What can hang from each mark:
D: B U
S: L
L: B R
U: C
R: H
B: D L
C: U
H: E
P: H L

Each row was made from one small tree. The marks that hang from a mark follow it in brackets, in alphabetical order. Every link used is in the known rows. Write each row's tree.
Known rows:
D(B(L(R)) U(C)): [-0.23  0.29 -0.09  0.49 -0.10  0.23 -0.16  0.13  0.27 -0.17 -0.07 -0.27
  0.14 -0.36  0.01 -0.29 -0.12]
B(D(U(C)) L(R(H))): [-0.25  0.32  0.04  0.27 -0.43  0.10 -0.13  0.15  0.02  0.11 -0.21  0.22
 -0.15 -0.40  0.46 -0.24  0.06]
P(H(E)): [ 0.25  0.02  0.01  0.01 -0.03 -0.12 -0.07 -0.16 -0.14  0.17  0.06  0.11
 -0.05 -0.15 -0.11 -0.11  0.00]
S(L): [ 0.15  0.05  0.03 -0.19  0.03 -0.03  0.06  0.10  0.12 -0.08 -0.13 -0.05
 -0.02 -0.05  0.00 -0.17 -0.08]
S(L(B(D) R(H(E)))): [ 0.70 -0.06  0.02 -0.47 -0.37  0.15 -0.04 -0.04  0.18  0.19 -0.47  0.29
 -0.57 -0.11  0.38 -0.19 -0.10]
D(B(L)): [-0.16  0.15 -0.15  0.06  0.01  0.19  0.04  0.08  0.35 -0.16  0.06 -0.09
  0.21 -0.15  0.08 -0.05 -0.31]
B(L(R)): [ 0.04 -0.05  0.11 -0.05 -0.21  0.29 -0.08 -0.15  0.08  0.05 -0.20  0.24
 -0.01 -0.25  0.21 -0.24 -0.33]
D(B(L(R(H(E)))) U(C)): [ 0.07  0.27  0.01  0.39 -0.17  0.12 -0.21  0.01  0.23  0.09 -0.03 -0.10
 -0.12 -0.41  0.17 -0.50 -0.07]
L(B(D(U(C))) R(H(E))): [ 0.32  0.11 -0.02  0.18 -0.38  0.01 -0.20  0.07  0.03  0.23 -0.33  0.04
 -0.54 -0.18  0.27 -0.12  0.24]
L(B(D(U(C))) R): [ 0.02  0.12 -0.13  0.29 -0.32  0.09 -0.17  0.18  0.08 -0.02 -0.38 -0.18
 -0.29 -0.13  0.12  0.08  0.18]
P(H(E) L(B R)): [ 0.72  0.09 -0.06 -0.23  0.00  0.14 -0.03 -0.34 -0.08  0.26 -0.36  0.02
 -0.21 -0.50 -0.03 -0.22 -0.15]
B(D(U) L): [-0.49  0.09 -0.10  0.24 -0.44 -0.02  0.10  0.19  0.05  0.11 -0.06  0.07
 -0.06  0.00  0.28  0.10 -0.08]
L(R): [ 0.14 -0.07  0.06 -0.02 -0.12  0.21 -0.09 -0.19 -0.04  0.00 -0.12  0.13
 -0.09 -0.07  0.05 -0.14 -0.08]
D(B(L(R(H)))): [ 0.14  0.26 -0.06 -0.11 -0.07  0.39 -0.03 -0.15  0.31 -0.03 -0.09  0.11
  0.07 -0.34  0.29 -0.33 -0.24]
S(L(B(D(U)))): [ 0.08  0.11 -0.21 -0.07 -0.27 -0.06  0.16  0.30  0.23 -0.01 -0.35 -0.26
 -0.25  0.11  0.12  0.12  0.11]
U(C): [-0.04  0.11  0.05  0.19  0.11 -0.06 -0.16  0.17 -0.02 -0.12 -0.01 -0.06
  0.04 -0.22 -0.06 -0.08  0.06]
C(U): [-0.11  0.22  0.16  0.20 -0.08 -0.11 -0.01  0.20 -0.01  0.18 -0.03  0.05
 -0.01  0.05 -0.11 -0.13  0.14]

Which tree is each row?
[ 0.58  0.04 -0.03 -0.35 -0.29  0.19 -0.03 -0.21 -0.02  0.35 -0.41  0.33
 -0.53 -0.35  0.42 -0.11 -0.12]	P(L(B(D) R(H(E))))
[ 0.21  0.19 -0.14 -0.04 -0.39  0.15  0.02 -0.06  0.09  0.22 -0.37 -0.01
 -0.38 -0.01  0.34  0.04  0.26]	L(B(D(U)) R(H))
[-0.16 -0.08  0.03 -0.05 -0.44  0.31 -0.06 -0.04  0.05  0.06 -0.23  0.44
 -0.11 -0.20  0.37 -0.03 -0.34]	B(D L(R))
[ 0.44  0.15  0.12 -0.35 -0.08  0.16  0.02 -0.14  0.09  0.05 -0.26  0.18
 -0.15 -0.23  0.23 -0.45 -0.01]	S(L(R(H)))
[-0.33  0.01 -0.04  0.24 -0.55  0.19 -0.01 -0.01  0.03  0.12 -0.19  0.21
 -0.13 -0.10  0.33 -0.06 -0.15]	B(D(U) L(R))
[ 0.15  0.29 -0.09  0.14 -0.28  0.07 -0.14  0.14  0.08  0.08 -0.40 -0.09
 -0.34 -0.22  0.29 -0.03  0.33]	L(B(D(U(C))) R(H))
[ 0.28  0.26 -0.04 -0.10  0.04  0.19  0.01 -0.34 -0.21  0.11 -0.19  0.11
  0.09 -0.57  0.00 -0.25 -0.07]	P(H L(R))
[ 0.90 -0.05  0.08 -0.47 -0.12  0.12 -0.04 -0.15  0.22  0.20 -0.45  0.07
 -0.46 -0.16  0.22 -0.43 -0.08]	S(L(B R(H(E))))
[-0.02  0.11  0.06 -0.21 -0.44  0.30 -0.02 -0.10  0.07  0.14 -0.23  0.52
 -0.16 -0.29  0.54 -0.14 -0.18]	B(D L(R(H)))
[-0.03  0.02  0.07  0.12 -0.63  0.10 -0.04 -0.12  0.00  0.39 -0.15  0.40
 -0.40 -0.14  0.48 -0.24 -0.08]	B(D(U) L(R(H(E))))
[-0.07  0.06 -0.25  0.12 -0.29 -0.04  0.09  0.18  0.12  0.07 -0.23 -0.23
 -0.23  0.19  0.12  0.30  0.19]	L(B(D(U)))
[ 0.16  0.13  0.13 -0.19 -0.19  0.27 -0.03 -0.20  0.10  0.16 -0.21  0.30
 -0.07 -0.34  0.40 -0.38 -0.18]	B(L(R(H)))
[ 0.26  0.02 -0.14 -0.34 -0.17  0.05  0.11  0.25  0.27 -0.09 -0.37 -0.04
 -0.23  0.01  0.17  0.14 -0.09]	S(L(B(D)))
[ 0.40  0.14 -0.08 -0.07 -0.38  0.07  0.03 -0.17 -0.06  0.44 -0.39  0.09
 -0.56 -0.26  0.36 -0.12  0.10]	P(L(B(D(U)) R(H(E))))
[ 0.36  0.24 -0.03  0.11 -0.27  0.01 -0.12  0.03 -0.07  0.32 -0.40  0.00
 -0.53 -0.46  0.32 -0.18  0.16]	P(L(B(D(U(C))) R(H(E))))
[ 0.15 -0.06  0.15 -0.17 -0.54  0.22 -0.11 -0.16  0.03  0.31 -0.18  0.62
 -0.37 -0.26  0.52 -0.21 -0.27]	B(D L(R(H(E))))
[-0.09  0.13  0.13  0.29 -0.53  0.04 -0.22  0.07 -0.03  0.28 -0.16  0.33
 -0.36 -0.37  0.44 -0.32 -0.01]	B(D(U(C)) L(R(H(E))))
[-0.05  0.36 -0.13  0.17 -0.17  0.27  0.03 -0.11  0.29  0.06 -0.05 -0.13
  0.06 -0.24  0.23 -0.35 -0.04]	D(B(L(R(H))) U)
[-0.26  0.33 -0.20  0.55  0.11 -0.08 -0.10  0.27  0.19 -0.23  0.13 -0.53
  0.16 -0.11 -0.20 -0.04  0.20]	D(B U(C))
[ 0.18  0.44 -0.12  0.08 -0.17  0.08 -0.04  0.08 -0.02  0.17 -0.45 -0.10
 -0.32 -0.51  0.34 -0.12  0.25]	P(L(B(D(U(C))) R(H)))
[ 0.52  0.05 -0.14 -0.23 -0.25  0.16 -0.04 -0.26 -0.13  0.24 -0.38  0.23
 -0.30 -0.45  0.13  0.00 -0.17]	P(H(E) L(B(D) R))
[ 0.13  0.16 -0.03  0.21 -0.29  0.19 -0.04 -0.16  0.25  0.21 -0.02 -0.02
 -0.16 -0.20  0.23 -0.42 -0.12]	D(B(L(R(H(E)))) U)
